Each row comes from the steps of one walk. Every step used is in the known rows, and no mark comes twice. Write the walk behind each row, first mark first.
Known rows
mifot-bifa-rele: [ 12.3  -8.4 -21.1  26.3  -3.6  21.8  19.2   7.9  14.9 -15.9  28.1  -3.3
  -3.5  -4.6 -28.1  -1.2   6.4  23.7   7.1 -15.4 -11.4   2.3   3.2  17.7
   7.1 -11.8]
banib-zakov: [  3.6 -21.2   5.0  39.2   6.5  23.3  13.8   2.0   1.5 -23.0   6.2  15.1
   0.5  -2.7   7.3 -13.4  -1.3   8.1   2.3  20.9   7.9 -17.4  -3.1  11.1
   4.9 -17.4]
bifa-mifot-kopon-pipo-kosed: [ 19.1  -8.2  -7.8  37.1   6.1  24.4  33.0  13.1  12.3 -11.9  -3.0   0.6
  -7.3  12.5 -51.4  17.6  -7.1   1.2  -9.0  -4.6  13.4  -4.5   1.6   3.5
 -16.0 -10.8]
banib-zakov-kopon: [ -0.2 -22.5  -5.9  45.6   4.8  24.3   7.5   5.3   8.4  -7.2   2.9  20.0
   1.8 -11.1   0.6 -15.5  11.2  11.8   5.3  15.3   8.6 -18.6   5.3   8.3
  15.0  -6.2]
litivo-kosed-mifot-bifa-rele-banib-zakov: [ 41.6 -13.2 -18.8  21.8  15.7  20.1   9.5  12.1  19.0 -21.8  22.6 -17.5
 -12.2 -19.6 -10.2  -8.1   2.0  24.7  12.8  12.8  -6.8 -14.4   1.0  14.5
   2.7 -14.2]
rele-banib-pipo: [ 67.2 -16.7  -4.9  36.9   6.1  23.1   3.9  15.4   4.5 -35.0  11.4  20.0
  -1.6  -8.9  -6.0  22.5  -2.8   2.8   1.7 -12.7   5.3 -21.4  -6.7   8.8
  -5.5 -10.9]
zakov-kopon-pipo-kosed-mifot: [  5.9 -29.1  -7.7  24.8  11.9  29.0  31.3   9.1  13.4 -16.4 -14.6   8.2
  -1.3  -9.5 -46.9   7.5   3.9   8.4   4.7 -23.6  10.9 -11.8   4.5  14.0
  14.8  -1.2]
kopon-pipo: [  7.6 -10.8  -1.3  32.5  -3.3  20.9   9.8  18.6   7.8 -30.4  -5.3  15.0
   0.8   3.2 -25.1  15.5  -2.0   0.2  -4.5 -14.6  11.9  -3.1  -0.3  13.7
   4.7 -17.4]
pipo-kopon: [ 11.1 -27.0   6.6  31.8  -3.6  28.3  27.6   2.0   0.1 -16.9   0.9  16.3
  -3.2   2.1 -11.9  -3.3   6.0  -0.7   2.2  -8.9   4.0 -12.7  -4.9   9.1
  -5.1  -7.8]
banib-mifot-bifa: [ 13.6 -16.6   0.0  30.0   4.3  22.7   3.2  -2.6   8.0  -6.1  26.0  -3.1
  -3.6  -1.6 -10.9  -0.3   3.9  12.9   8.8 -11.3  -8.5 -18.0   4.9  13.6
  -3.1 -15.7]
bifa-rele-banib: [ 39.7  -7.5 -22.1  28.6  -0.3  22.2  13.3  19.9   9.6 -33.4  10.6  17.5
   7.0  -6.4 -18.5   0.5  -1.0  16.0   1.2 -22.1   0.7  -4.6  -5.7  11.7
   2.3  -5.5]
kosed-mifot-bifa-pipo-kopon: [  3.8 -24.4  -2.0  20.9  -6.3  27.5  33.9  12.7  14.9  -8.0   7.7  -7.6
 -11.7  -6.3 -27.5   5.5   7.2   5.9   9.2 -18.7  -6.4  -4.7   1.8  16.4
  -2.7  -6.3]
rele-bifa-pipo: [  4.5   2.8 -15.3  30.8   1.4  24.6   7.6  22.3  12.5 -12.1   1.6  17.6
   7.2  -6.6 -25.3   4.3  -4.0   0.6  -3.0 -20.7   4.7  -1.8  -4.7  15.3
   1.6  -6.9]
banib-zakov-kopon-pipo-kosed-mifot-bifa: [  8.3 -28.2  -7.6  29.3  14.9  28.2  20.3  -1.2  18.8  -2.1  12.0  -9.3
 -19.1 -14.1 -39.2   3.7  10.1  16.7  11.3   5.6   4.0 -15.8  10.3  13.9
   7.8  -7.4]
bifa-rele-banib-zakov-kopon-pipo-kosed: [ 31.8 -18.2 -20.9  41.2  10.4  25.4  11.5  21.9  12.4 -18.1  10.3  18.2
  -4.2  -3.1 -38.8   7.1   2.8  14.3  -0.1  12.3  15.2 -14.0  -0.3   6.9
   2.5  -2.6]
kosed-mifot-bifa-rele-banib-zakov-kopon: [ 26.3 -16.3 -22.6  33.3   7.8  23.9  10.6  11.1  23.5  -4.4  19.7   1.2
  -9.2 -26.5 -16.0  -7.9  15.0  32.1  14.7   2.2  -1.2 -15.6   7.9  11.8
  17.8   0.3]
zakov-kopon-pipo-kosed-mifot-bifa: [ 10.6 -25.0 -13.2  23.8  11.3  29.8  23.0  -0.1  19.0  -4.4   5.6  -8.3
 -13.7 -11.7 -53.3   9.5  11.2  13.6   9.5 -19.7  -0.6  -9.6  11.3  17.3
   6.8  -2.8]
rele-banib: [ 39.6 -11.3  -9.5  30.6   5.4  24.9   5.4   9.5   3.9 -32.8   0.4  20.3
   4.0  -5.6 -10.9  -1.6  -1.4   3.1  -0.8 -21.0   4.7 -11.3  -4.8  11.0
  -6.9  -5.9]
bifa-mifot: [  9.3  -6.6  -4.7  31.1  -4.6  20.0  37.4  14.0   9.0 -24.0  -2.7  12.9
  10.4  -1.4 -17.6  -4.3  -4.9   3.8  -1.7 -14.0  -1.3  -5.0  -2.7  -3.5
  -2.2 -10.8]
zakov-kopon-pipo-kosed: [ 10.0 -22.1 -12.2  36.5   8.4  28.5  14.3  11.2   7.8 -14.8  -4.3  18.2
   0.5   2.5 -46.2   8.7   5.4   0.8  -2.5  -9.7  12.3  -9.4   3.9  10.5
   3.0  -3.5]
banib-mifot: [  8.3 -21.0   6.2  32.1   4.0  21.8  10.7   7.1   1.9 -17.4   6.6  14.6
  11.5   2.1  -1.2  -3.2  -2.6   7.7   3.9 -13.8   1.3 -21.7  -2.5  10.0
   4.1 -14.5]
kopon-pipo-kosed-mifot: [  9.1 -28.5   0.1  19.4  12.8  28.8  37.3   7.7   8.4 -28.2 -12.7   4.6
  -1.5  -2.7 -43.5   9.5  -4.4   4.5   2.3 -22.7  10.0 -10.5  -0.7  15.8
   7.8  -8.3]
kosed-mifot: [  3.3 -24.5   1.0  18.9   5.8  25.8  33.4   3.3   8.6 -27.0 -12.2   6.0
   5.2 -12.1 -15.7  -5.4  -0.2  10.4   6.6 -29.1   1.7 -10.4   0.0  16.6
  16.7  -9.3]
mifot-kopon-pipo-kosed: [ 18.5 -15.6  -6.5  36.6  10.8  28.4  17.7   5.9   7.2 -13.1  -2.2   2.6
  -9.3  12.5 -47.4  15.6  -3.0   0.6  -7.8  -5.8  16.4  -6.2   2.2  15.1
 -10.5 -11.9]
banib-rele-bifa: [ 20.5  -5.7  -4.9  41.3  13.7  25.4   0.5   3.8   8.2  -8.0   1.2  12.9
   2.3 -12.9 -13.3   0.5  -1.5  18.2  -3.5 -10.7   3.7 -21.1   9.7   9.8
   4.2  -9.5]

Write each row's walk
[ 17.1 -14.0 -10.8  34.4  22.3  30.7  23.6   8.4  19.6   5.8  -8.7 -12.9
  -7.4  -8.4 -41.1   7.5  -4.0  20.7  -2.9 -16.5   8.9 -15.3  13.2  19.5
  -0.5  -4.2]	banib-rele-bifa-pipo-kosed-mifot-kopon
[ 13.7 -21.2 -20.0  15.1   8.2  27.9  40.1   1.3  17.0 -14.8  20.3 -12.3
  -5.5  -9.2 -45.2  -2.7   3.4  26.4  11.7 -21.1 -10.5  -3.1   1.8  19.6
  10.1  -6.1]	pipo-kosed-mifot-bifa-rele
[ 12.1 -11.5 -12.8  27.6  -1.9  20.0  14.7  11.1  14.5  -9.3  33.9  -4.3
  -0.5  -1.8 -20.1   1.1   3.6  27.2  10.8 -13.1 -11.9  -8.8   2.5  14.6
   7.9 -14.8]	banib-mifot-bifa-rele
[ 15.2 -23.0  -4.5  26.6  17.4  32.7  36.0  -6.7  10.7  -6.7  -9.4  -8.4
  -7.4  -2.1 -35.2  -1.7   0.4  10.8   1.4 -20.6   8.1 -10.6   4.1  19.9
   1.3  -6.4]	pipo-kosed-mifot-kopon
[  8.1 -21.2 -11.1  25.8  12.4  30.1  36.6   8.3  14.8  -7.6 -11.0 -10.8
  -4.3  -0.8 -39.9   2.7  -2.8   8.8   0.1 -21.2   7.2  -5.5   3.5  22.5
   1.2  -5.2]	bifa-pipo-kosed-mifot-kopon
[ 16.7  -9.0  -7.3  24.0   7.6  20.8  10.5  17.2  20.3 -15.5 -14.5 -19.6
 -11.0  -2.1 -33.5  18.3   0.3   5.1  -1.5 -17.2   9.8  -3.0   8.3  20.4
   3.9 -18.9]	litivo-kosed-mifot-kopon-pipo
[ 35.7   0.0 -10.9  39.0  -1.2  17.2  -0.8  30.2  19.5 -12.8  10.2   2.0
  -5.9   6.6 -26.4  27.5  -2.6  18.1  -2.4 -14.7  13.5 -10.1   2.9  11.9
  -2.6 -15.5]	bifa-rele-banib-mifot-kopon-pipo
[ 57.4 -32.9  -3.5  22.6  20.2  30.5  32.8   5.1   5.6 -31.9  -0.3   7.8
  -3.5 -13.1 -27.7  14.8  -6.3   6.9   7.0 -21.0   5.2 -24.3  -6.2  12.7
  -0.2  -3.3]	rele-banib-pipo-kosed-mifot
[ 14.4 -27.0  -7.1  16.8  15.1  31.0  32.2 -12.7  10.3 -12.4  10.2 -11.5
 -10.7  -9.3 -39.4  -3.5   3.6  12.7  10.1 -20.7  -7.9 -11.2   4.7  18.7
   0.1  -6.3]	pipo-kosed-mifot-bifa
[ 64.9 -25.7  -5.6  25.3  -0.9  26.4  29.3  14.3  15.8 -17.1  26.3  -2.1
 -19.9 -16.2 -22.6  25.7   7.2  19.0  14.6 -14.6  -4.4 -18.6  -4.6   9.3
  -3.3  -4.4]	kosed-mifot-bifa-rele-banib-pipo-kopon
[ 59.8 -19.8 -16.5  29.1  16.2  28.9  32.3  10.8  17.5 -13.2   7.5  -7.7
 -11.9  -8.2 -37.1  20.0  -2.3  21.7   5.0 -18.9   7.2 -15.0  -0.8  16.6
  -0.4  -4.1]	bifa-rele-banib-pipo-kosed-mifot-kopon
[  8.3 -20.4  -5.1  16.9   5.8  27.2  24.1  -6.1  15.5 -14.6   8.9 -10.8
  -8.3 -14.7 -23.6  -1.5   6.5  14.7  11.5 -25.3  -8.4  -8.2   7.1  20.0
   8.3  -9.6]	kosed-mifot-bifa
[ -0.5 -14.6 -12.3  18.9  -0.8  23.1  24.0  16.2  20.3 -17.2   4.9 -10.6
  -2.7 -10.9 -30.0   3.7   2.1  11.0   7.7 -25.7  -8.9   0.9   5.2  23.0
   7.1 -10.8]	kosed-mifot-bifa-pipo
[ 68.3 -22.3 -16.4  32.7  13.4  27.2  22.0  14.6   3.6 -32.2  19.8  16.2
  -0.9  -2.6 -32.3  18.0  -5.3  10.7   1.9  -7.4   3.1 -18.1 -10.1   9.4
  -7.9  -4.4]	bifa-rele-banib-pipo-kosed
[ 13.4 -17.1 -17.6  17.1   5.1  24.9  34.3  12.6  20.2 -17.9  17.4 -12.4
 -10.4  -6.2 -55.5  13.3   2.0  24.3   9.1 -20.0  -5.0   0.2   3.9  18.6
  10.1 -10.0]	kopon-pipo-kosed-mifot-bifa-rele
[ 25.9 -18.4 -11.8  45.1   8.7  24.8  -1.2   9.5   9.3 -12.4   4.8  24.1
   0.3 -15.0   0.3 -12.1   9.6  11.3   4.1  11.5  10.1 -21.6   3.7   6.0
   7.7  -2.3]	rele-banib-zakov-kopon
[ 24.0   3.3 -12.3  38.1  11.1  27.2  24.9  11.6  16.1   1.0   0.8   3.7
 -10.6   6.7 -57.2  21.3  -7.4   2.4  -8.8  -7.0  16.0  -5.8  -0.4   1.3
 -17.5  -7.8]	rele-bifa-mifot-kopon-pipo-kosed
[ 10.1  -3.2 -11.9  40.1   6.3  22.6   2.0  24.8  13.1 -11.9  -0.9  10.8
   7.1  -9.7 -19.4   6.2  -4.9  13.7  -5.9 -12.4   3.0 -11.8   8.5  13.7
   3.6 -10.3]	banib-rele-bifa-pipo
[ 39.7  -5.0 -12.6  37.7   5.2  21.7   5.1  16.1  14.4  -6.2  16.5   1.9
  -1.1   1.2 -13.4   7.1  -1.1  22.0   1.3 -15.9   5.3 -15.8   1.4  12.7
  -3.4 -10.5]	bifa-rele-banib-mifot-kopon
[ 17.3 -11.6 -23.7  10.9   5.3  21.4  24.3  10.3  20.7 -16.8  18.4 -24.4
  -5.6 -14.7 -32.0  -3.7   6.1  25.0  13.2 -20.2 -18.0  -0.7   5.8  21.4
  12.6 -13.0]	litivo-kosed-mifot-bifa-rele
[  6.6 -19.1  -4.1  29.1  -9.2  26.4  22.0  13.9  10.8  -8.2  15.3  -1.1
 -10.5   1.7 -25.2   5.4   7.8   0.7   4.2  -8.4  -6.2  -3.3  -0.5  14.6
 -12.2  -8.3]	mifot-bifa-pipo-kopon
[ 36.3 -24.9 -16.4  20.7   9.4  26.1  38.2   6.7  16.5 -16.5  28.4 -11.8
 -10.9 -11.5 -41.5  14.2   2.5  26.4  13.5 -14.7 -10.5  -9.9   0.1  17.2
  10.4  -9.0]	banib-pipo-kosed-mifot-bifa-rele
[ 37.2 -27.8  -1.4  31.2  17.3  30.4  34.4  -1.9  11.0  -9.2  -1.8  -8.1
 -11.8  -5.2 -30.3  15.0  -1.5  10.9   3.9 -14.2   8.8 -18.4   2.5  18.4
   1.7  -8.9]	banib-pipo-kosed-mifot-kopon
[ 37.2 -31.0  -3.6  21.5  16.1  29.8  31.3  -7.5  11.4 -14.6  18.7 -11.3
 -15.0 -12.1 -35.3  13.1   1.6  11.9  12.2 -14.2  -6.6 -18.0   3.8  17.6
   0.7  -9.0]	banib-pipo-kosed-mifot-bifa
[ 42.3 -31.3  -1.9  35.1  14.6  29.3  25.2   1.6  -2.3 -26.3  10.6  14.6
  -0.1   1.3 -26.2  12.2  -4.6  -0.1   1.2  -2.7   5.2 -21.0  -6.8  12.0
  -5.4  -9.9]	banib-pipo-kosed
[ 45.0 -11.5 -23.5  18.2   8.5  24.9  22.0  17.0  19.7 -25.0  16.8  -5.7
 -11.3  -9.2 -52.1  16.5   0.1  21.6   7.2 -23.8  -0.6  -4.0  -0.3  15.8
  -2.2  -4.6]	kopon-pipo-kosed-mifot-bifa-rele-banib
[ 22.7  10.5  -6.7  48.4   3.1  18.5  10.1  23.1  23.4   0.2  -3.6  -3.3
  -9.8  -1.3 -35.4  28.2  -5.1  16.8 -11.5  -5.4  14.2  -9.4  14.2  -0.5
  -6.2 -16.0]	banib-rele-bifa-mifot-kopon-pipo
[  9.0 -14.5 -18.0  16.2  -0.2  23.1  32.8   7.2  19.6 -16.0  19.2 -10.8
  -4.8 -13.6 -32.2  -1.0   5.9  29.7  12.9 -25.8 -11.7   1.0   4.4  20.0
  17.6  -9.9]	kosed-mifot-bifa-rele
[ 13.4 -14.7  -1.7  40.3   0.7  27.0  14.6  20.1   9.1  -3.4   2.0  11.3
  -2.4  -4.5 -19.8   7.0   1.4   8.6  -3.3  -6.7   4.0 -16.3   3.6   8.7
  -5.8  -6.0]	banib-rele-bifa-pipo-kopon
[ 19.4   1.9  -5.8  40.6   6.8  20.8  22.9  14.3  13.8  -8.4   0.3   9.8
   6.3 -11.2 -19.8   2.8  -6.3  17.5  -5.5  -9.7  -0.2 -16.9   7.4  -7.4
  -2.5  -8.6]	banib-rele-bifa-mifot
[ 42.1 -11.1 -13.1  36.5  11.5  24.8  12.0  20.8  12.8 -12.2  12.8   2.6
  -6.3  10.8 -45.5  22.0  -6.1  14.1  -3.5  -9.9  13.7 -13.0  -2.2  11.4
 -10.9 -10.0]	bifa-rele-banib-mifot-kopon-pipo-kosed
[ 70.5 -10.4 -18.9  32.9   1.6  21.0   5.6  18.2  14.4 -26.6  34.6   5.1
  -9.5 -12.2 -19.5  25.9   2.0  18.7   7.5 -11.4  -4.9 -13.5  -2.9  11.3
  -4.3 -10.4]	mifot-bifa-rele-banib-pipo
[ 65.4 -23.2  -4.8  36.1  -4.6  24.4  22.2  21.7   5.6 -24.7  19.8  17.6
  -8.4  -5.1 -13.3  23.1   3.1   9.9   6.0  -7.5   4.0 -19.3 -11.4   5.7
  -7.9  -5.4]	bifa-rele-banib-pipo-kopon
